Each row was made from one small tree. The marks that hang from a mark follow it in brackets, in alphabetical order. Every link used is in the known rows. Write each row's tree.
Known rows
seben(sisebi(seme)): [-13.2 -14.9  31.0   7.9  25.3 -17.2  11.8  -4.8  14.5  26.2  33.3  -0.8
 -56.7  18.8  -2.8   3.4 -12.2  28.1 -10.2 -55.4  18.0]
seben(sisebi(seme(fara))): [-12.1  -2.9  35.5  -2.3   4.0 -15.4  23.8  10.4  17.5  23.6  32.4  -9.2
 -60.1  26.5 -21.9  -2.8  -6.0  28.0 -15.6 -67.6   9.2]
bosiv(fara(seme(sisebi) tazu) kubi): [-32.3 -19.8  36.5  30.3 -27.0  -4.1  12.9   8.8  36.3  16.8  18.6  -7.9
  -8.0   3.9  16.9  38.5 -67.1 -30.9  12.3 -14.5  -8.9]
seben(sisebi): [-18.7 -26.4  23.6   0.7  18.7 -12.3  20.6   5.0  26.4  29.7  23.3   6.4
 -34.5  15.9   7.0   1.0 -11.7  33.7 -10.8 -32.1   5.8]
sisebi(seben): [-18.9 -24.9  11.3  -3.7  27.1  12.6  38.4   7.2  12.7   9.4  10.9   3.2
 -53.7  30.8  30.9  -5.2 -31.8  31.8   3.4 -44.6   5.6]
tido(seben): [-40.3   2.1   2.0  18.0   2.5   2.6  30.6  15.2   5.6  13.5  48.7  16.0
  -0.9  31.1  37.5  -5.3 -29.4  46.5  -7.8 -36.7  -5.6]
seben(sisebi tazu(fara fugenif)): [-42.3   1.7  10.3  -3.6  -3.1  -3.3   8.1   7.8  25.9  34.6  45.1  27.7
   3.8  -0.4  13.4  16.5 -19.6  29.1  -7.5 -11.7  26.5]
seme(fara(kubi) sisebi(seben)): [ -5.5 -41.4  16.0 -35.3 -34.5   5.4  43.1  24.3  29.6  16.7  10.8  22.7
 -25.8  15.5   6.4   0.1 -28.8   4.7  25.0 -41.0  -6.4]
tido(seben(tazu(fugenif))): [-47.5  37.0  -4.1   1.2 -19.1   3.0  21.7  13.7  18.3  20.5  40.3  23.6
  18.6  28.3  34.5   1.3 -36.5  36.2  -3.8 -27.7  -7.8]
seme(fara(kubi tazu) sisebi(seben)): [ -7.1 -38.2  14.0 -24.2 -28.0  12.7  38.3  17.1  12.6  22.1   3.1  25.7
 -37.3  12.6  17.8  -4.6 -39.9 -14.7  12.4 -42.5   9.9]
fara(kubi): [-18.1 -33.7  -1.9 -14.1  -9.6   3.9  21.5  25.3  27.3  -1.0   0.3  11.6
  12.5  10.4  31.8 -11.7 -23.0  17.2   5.8 -17.8   2.6]
fara(kubi seme(sisebi(seben)) tazu): [-12.3 -69.4  16.1 -13.4 -12.0   7.3  28.6   5.6  24.2  19.2  17.3  36.8
 -22.4   4.2  38.8  18.8 -30.7 -15.3  35.9  -5.6  12.0]
tido(seben(sisebi tazu(fara fugenif))): [-52.6  21.1   9.3   6.8 -12.5 -10.2  13.5  10.9   7.0  39.1  85.0  37.9
  11.4  15.6  24.2   6.5 -20.0  45.8 -11.3 -12.2  18.4]
tido(seben(sisebi(seme))): [-27.6   5.4  27.6  16.7  10.9 -21.7  16.8  -0.6  -4.3  31.8  74.2  13.8
 -43.5  33.5  10.3  -2.5 -14.4  46.8 -12.8 -47.9  12.4]
tido(seben(sisebi)): [-32.0  -4.9  20.7  11.2   7.2 -17.9  25.2   7.8   6.5  34.3  65.7  19.7
 -22.7  29.5  20.5  -6.5 -14.5  50.8 -13.6 -27.6   2.1]
sisebi(seben seme): [-12.2 -12.9  21.5   4.7  34.6   8.2  28.6  -4.8  -0.2   7.9  23.0  -8.1
 -81.0  34.8  19.6  -4.1 -32.5  26.2   6.2 -68.3  17.6]
sisebi(seben(tazu(fara(seme)))): [-33.8 -42.7  10.9  -5.6   1.6  20.8  37.4  17.8  19.0  19.2  48.5  25.2
 -24.7   3.4  47.1  37.1 -26.0  26.4  30.0 -21.7  15.8]
bosiv(fara): [-30.6 -11.7  15.7  27.6   0.4  11.5  27.1  17.0  31.4   3.4  27.0 -27.2
 -23.5  25.5  10.6  10.0 -40.0  15.0 -12.5 -43.4 -12.4]
seme(fara(kubi) sisebi): [-14.4 -36.7   6.7 -25.1 -41.9   1.8  34.2  29.2  41.6  13.4   6.6  22.6
  13.2   2.2   3.2   4.7 -26.2   0.5  17.2 -36.2 -11.5]
fara(kubi seme tazu): [-22.8 -47.2   4.0  -4.1 -13.5   9.1  22.0  22.9  24.4   0.9   8.5  15.2
   4.7   7.2  39.5   6.9 -20.6  -2.8  11.4  -2.7  10.4]
tido(seben(sisebi(seme(fara)))): [-26.2  16.5  31.0   7.3  -7.6 -21.0  26.8  14.4  -0.5  28.8  73.1   3.8
 -46.9  38.6  -6.0  -8.7  -9.7  45.9 -17.7 -60.5   4.9]
bosiv(fara(tazu) kubi): [-33.6  12.7  25.3  32.2 -10.6   0.9   7.5  12.8  10.9   7.1  -2.2 -27.9
 -20.2  17.7  23.1   2.8 -73.0 -16.9 -21.6 -29.4   3.2]
sisebi(seme): [-21.8  -5.9  12.2  17.5  24.0   4.4  18.0   0.3  13.8   5.3  19.1  -5.9
 -37.7  21.5  14.8   3.2 -28.1  22.6  -2.5 -65.1  11.6]
tido(seben(sisebi tazu)): [-32.3   0.6  19.6  -2.7 -17.3 -15.8  17.4   9.1  12.5  48.1  61.1  33.7
 -10.7  13.7  28.2  13.4 -20.2  42.3  -0.9 -27.3   3.0]
fara(kubi tazu(fugenif seben(sisebi))): [-26.6   9.0  -1.0   4.6  -1.4  -3.3   7.5  29.0   8.4  14.8   2.7  22.9
  -6.7  19.6  21.5 -24.6 -16.7  20.1 -42.3  -5.6  36.7]
seben(sisebi(seme) tazu(fara fugenif)): [-34.7  13.4  15.7   4.4   4.1  -9.2  -0.1  -3.2  15.7  31.9  53.5  19.1
 -20.7   3.3   1.5  17.4 -19.1  23.2  -5.0 -34.6  38.8]
bosiv(fara kubi): [-32.4   7.5  26.1  22.1 -17.1  -7.5  14.6  24.8  29.9   2.0   6.0 -31.3
  -7.8  20.2  15.7   8.6 -62.4   3.3  -8.4 -27.7 -12.8]

Which tree is each row?
[-36.5 -67.1  13.0  15.1  12.8  14.7  41.1  10.4  26.1  17.7  67.1  31.5
 -16.8  -0.4  33.1  41.0 -23.7  24.1  33.8 -16.2  14.4]
tazu(fara(seme(sisebi(seben))))
[-24.0 -19.5   8.9  18.8 -17.6  11.4  15.3  19.5  15.2   2.0  11.2 -16.3
 -13.8  16.5  25.3  -6.5 -44.7 -13.0 -16.4 -26.2   5.7]
bosiv(fara(kubi tazu))
[-44.1  28.6 -10.4  36.2  21.7  22.4  20.9  19.0   7.2   4.3  -2.9   8.9
 -11.6  28.4  31.2 -11.6 -35.5  26.5 -48.2 -35.6  27.5]
fara(tazu(fugenif seben))
[-15.4 -29.2  21.0 -14.4 -11.3  11.9  50.5  13.2  28.4  23.6  17.5  14.2
 -48.0  20.6   2.3  11.1 -33.4  11.8  14.0 -60.5  -9.4]
seme(fara sisebi(seben))
[-13.0  -7.8  19.4  -8.9  12.5  10.4  20.5  -4.3   6.6  21.4  15.1   7.8
 -66.3  18.3  28.7  15.0 -38.5  15.6  20.5 -69.0  19.0]
sisebi(seben(tazu) seme)
[-27.4  13.8  14.2 -18.6  -6.6 -10.7   9.8   3.7  39.9  35.9  14.5  17.4
  -9.5  11.2   3.3   9.8 -21.6  21.6  -6.3 -21.7   3.2]
seben(sisebi tazu(fugenif))
[-43.6 -29.9   7.1  10.4  14.0  13.5  38.1   7.2  32.8   7.9  60.3  27.1
  -6.6  14.8  17.5  24.5 -26.8  21.0  21.9  -5.2  11.8]
tazu(fara(seme(sisebi(seben))) fugenif)
[-26.4   9.3   6.1 -20.2   3.3  14.9  27.7   6.1  24.9  16.7   1.2  12.1
 -34.6  27.5  27.7   3.2 -40.5  21.0   8.4 -34.9   3.3]
sisebi(seben(tazu(fugenif)))
[-31.3 -42.9  28.2  27.7 -14.0   6.8  33.5  13.9  57.0  12.1  47.6  -6.8
 -12.6  11.9   2.7  45.4 -34.7   0.8  19.8 -29.3 -25.4]
bosiv(fara(seme(sisebi)))
[-30.3  10.3   4.3  15.9 -15.8  11.0  11.3  19.6  20.6  -5.8   6.9 -20.4
  -3.1  28.6  12.9 -18.4 -46.3 -13.5 -26.8 -17.8   5.1]
bosiv(fara(kubi tazu(fugenif)))
[-54.5  -2.6  -5.5  17.6 -15.4  10.8  23.0  18.5   1.8  28.1  74.9  37.1
  20.7   3.8  54.0  19.2 -33.7  44.1   5.0 -26.7  14.3]
tido(seben(tazu(fara)))
[-29.3  30.9  14.5  23.6  24.5  -9.6  13.8  18.7  16.4  14.9  30.3   2.0
 -39.5  35.1  -5.2  -6.1  -8.5  49.2 -41.4 -44.6  27.8]
tazu(fugenif seben(sisebi(seme)))
[-10.7  -0.5  26.1  -6.2  10.8  10.1  42.4  13.0   1.9   4.1  20.8 -17.5
 -83.5  42.9  -1.0  -9.3 -27.0  25.3  -1.7 -84.0   8.7]
sisebi(seben seme(fara))
[-49.6 -51.5  -0.9  44.1   7.6  18.7  35.9  34.3  29.2  15.8  70.2  40.3
  15.0 -10.3  38.5  51.1 -13.4  45.3   8.6 -15.4  23.3]
tazu(fara(seme(sisebi)) seben)
[-26.2 -42.7   9.6 -18.7 -23.3  -7.4   6.4  20.5  22.0  37.1  45.9  38.5
  10.6 -20.2  30.0  20.5 -12.5  21.8  12.5  -1.8  31.1]
seben(sisebi tazu(fara(kubi)))
[-20.3 -65.4   8.4  -3.2 -22.4   5.6  20.2   9.6  34.8  15.6  16.2  37.5
  11.5  -8.0  35.8  23.4 -28.2 -18.7  30.0  -2.7   7.3]
fara(kubi seme(sisebi) tazu)
[-41.7 -25.6   5.8  37.0  23.2   3.8  23.6  33.3   4.1  25.7  62.3  25.2
 -15.6   1.6  28.0  15.6  -4.9  62.9 -31.8 -22.8  43.2]
tazu(fara seben(sisebi))
[-10.0 -71.2  16.5 -36.4 -34.4   2.6  29.0  16.8  49.1  23.7  24.3  44.6
  -0.3  -7.1  36.1  39.7 -24.5  -2.4  61.4  -4.0  -5.7]
fara(kubi seme(sisebi(seben(tazu))))
[-40.1  -1.2  -5.4  11.6   1.8  -5.2  15.7  44.5  12.4   9.4  49.6  29.0
  18.5  11.6  17.7  -9.2  -1.5  53.8 -33.2   6.8  42.9]
tazu(fara(kubi) fugenif seben(sisebi))
[-44.0 -62.5   7.1  25.7   4.4  14.2  34.2  12.5  36.2  14.7  64.1  32.2
  13.6 -10.2  29.6  45.7 -21.6  21.0  28.4 -12.1  10.7]
tazu(fara(seme(sisebi)))
[-35.4  -4.2  33.5  31.1 -18.5  -0.7  13.6  20.8  26.5   3.2  12.7 -28.6
 -13.2  18.7  21.6  23.6 -59.4 -15.8  -4.0 -14.8  -6.3]
bosiv(fara(seme tazu) kubi)
[-20.2 -11.5   2.3 -13.4 -29.3  12.4  29.8  33.4  12.3   1.7  -8.1   0.2
  -4.9  17.0  16.7 -20.0 -27.2  -0.2 -15.8 -39.2   8.1]
seme(fara(kubi tazu))
[-31.8   9.3   6.9   4.1 -16.9  13.9  31.3   5.0  29.2  16.8   0.6  13.7
 -13.1  18.9  -4.0   0.5 -42.5 -11.0 -14.2 -53.3  -1.5]
seme(fara(tazu(fugenif)) sisebi)
[-50.5 -18.7  -0.6   3.3 -19.9  14.7  21.6  11.8  48.8  19.8  47.2  38.9
  35.2 -11.2  25.3  47.7 -30.7   9.2  29.5  -7.3   7.3]
seben(tazu(fara(seme(sisebi)) fugenif))
[-28.8 -28.6   8.5  23.5   8.4  -8.0   9.7  36.8  -5.3  17.3  64.7  26.7
 -14.1  -0.6  22.6   5.3  -0.4  50.1 -20.4 -20.6  56.9]
tazu(fara(kubi) seben(sisebi(seme)))
[-31.5 -29.5   5.6  -3.0   7.9  22.8  30.7  11.6   7.3  23.5  35.6  24.1
 -29.2   5.3  46.1  20.9 -35.6  27.3  16.3 -35.0  24.8]
sisebi(seben(tazu(fara)))
[-17.3  31.3  20.8  -2.0  14.7  15.4  33.6   3.7  -8.3   3.9   8.4 -18.2
 -85.3  51.3  -3.9 -24.3 -35.7   6.3 -21.8 -78.4  21.4]
sisebi(seben seme(fara(tazu(fugenif))))
[-21.8 -56.0  22.1   6.7 -35.1   0.0  27.7  26.3  57.8   5.1  42.3   1.5
   8.7   5.0   8.7  35.4 -29.6  -8.1  29.4  -7.2 -22.2]
bosiv(fara(kubi seme(sisebi)))
[-58.4  16.6 -18.9  41.9  20.6  22.3  28.2  37.9  11.6  -2.9  40.6  16.0
  15.6  19.5  29.8   1.3 -21.5  57.5 -38.7 -20.8  32.5]
tazu(fara fugenif seben)
[-27.4   4.6  -8.6  -5.6  -4.9  10.2  11.1  13.7  15.0  -3.0 -14.9  11.0
   9.7  20.9  29.9 -29.7 -36.0  -5.3 -18.5 -11.2  18.3]
fara(kubi tazu(fugenif))
[-34.1  22.2   6.4  16.2  19.3  -5.8  20.4  27.1  26.6  15.8  22.0  10.7
 -18.3  30.0   3.6  -8.0  -8.5  54.5 -41.5 -23.6  16.1]
tazu(fugenif seben(sisebi))
[-61.5  14.2  -2.2  12.2 -22.4   9.0  26.7  24.2  19.8  15.5  82.2  32.1
  36.8  18.4  39.6  23.9 -25.6  41.6   7.4  -5.9   3.9]
tido(seben(tazu(fara(seme) fugenif)))
[-31.2 -28.3  11.9  33.1 -25.0  13.4  25.6  45.5  26.2  -1.2  31.3  -9.4
  -5.5  16.8  29.6  20.0 -28.2   7.3 -16.3 -11.1   8.0]
bosiv(fara(kubi seme tazu(seben)))
[-19.5 -31.4  17.7 -11.6 -15.4 -12.4  -3.0   9.9  10.1  34.9  53.4  30.9
 -10.1 -15.5  19.4  22.7 -12.5  16.7  14.3 -24.9  43.7]
seben(sisebi(seme) tazu(fara(kubi)))
[-51.5  -6.0  -4.7   3.3 -13.3  17.8  24.0  21.7  40.6   8.5  43.2  22.1
  31.2   1.8  27.8  32.9 -24.0  23.1  15.0  -5.8  10.5]
seben(tazu(fara(seme) fugenif))
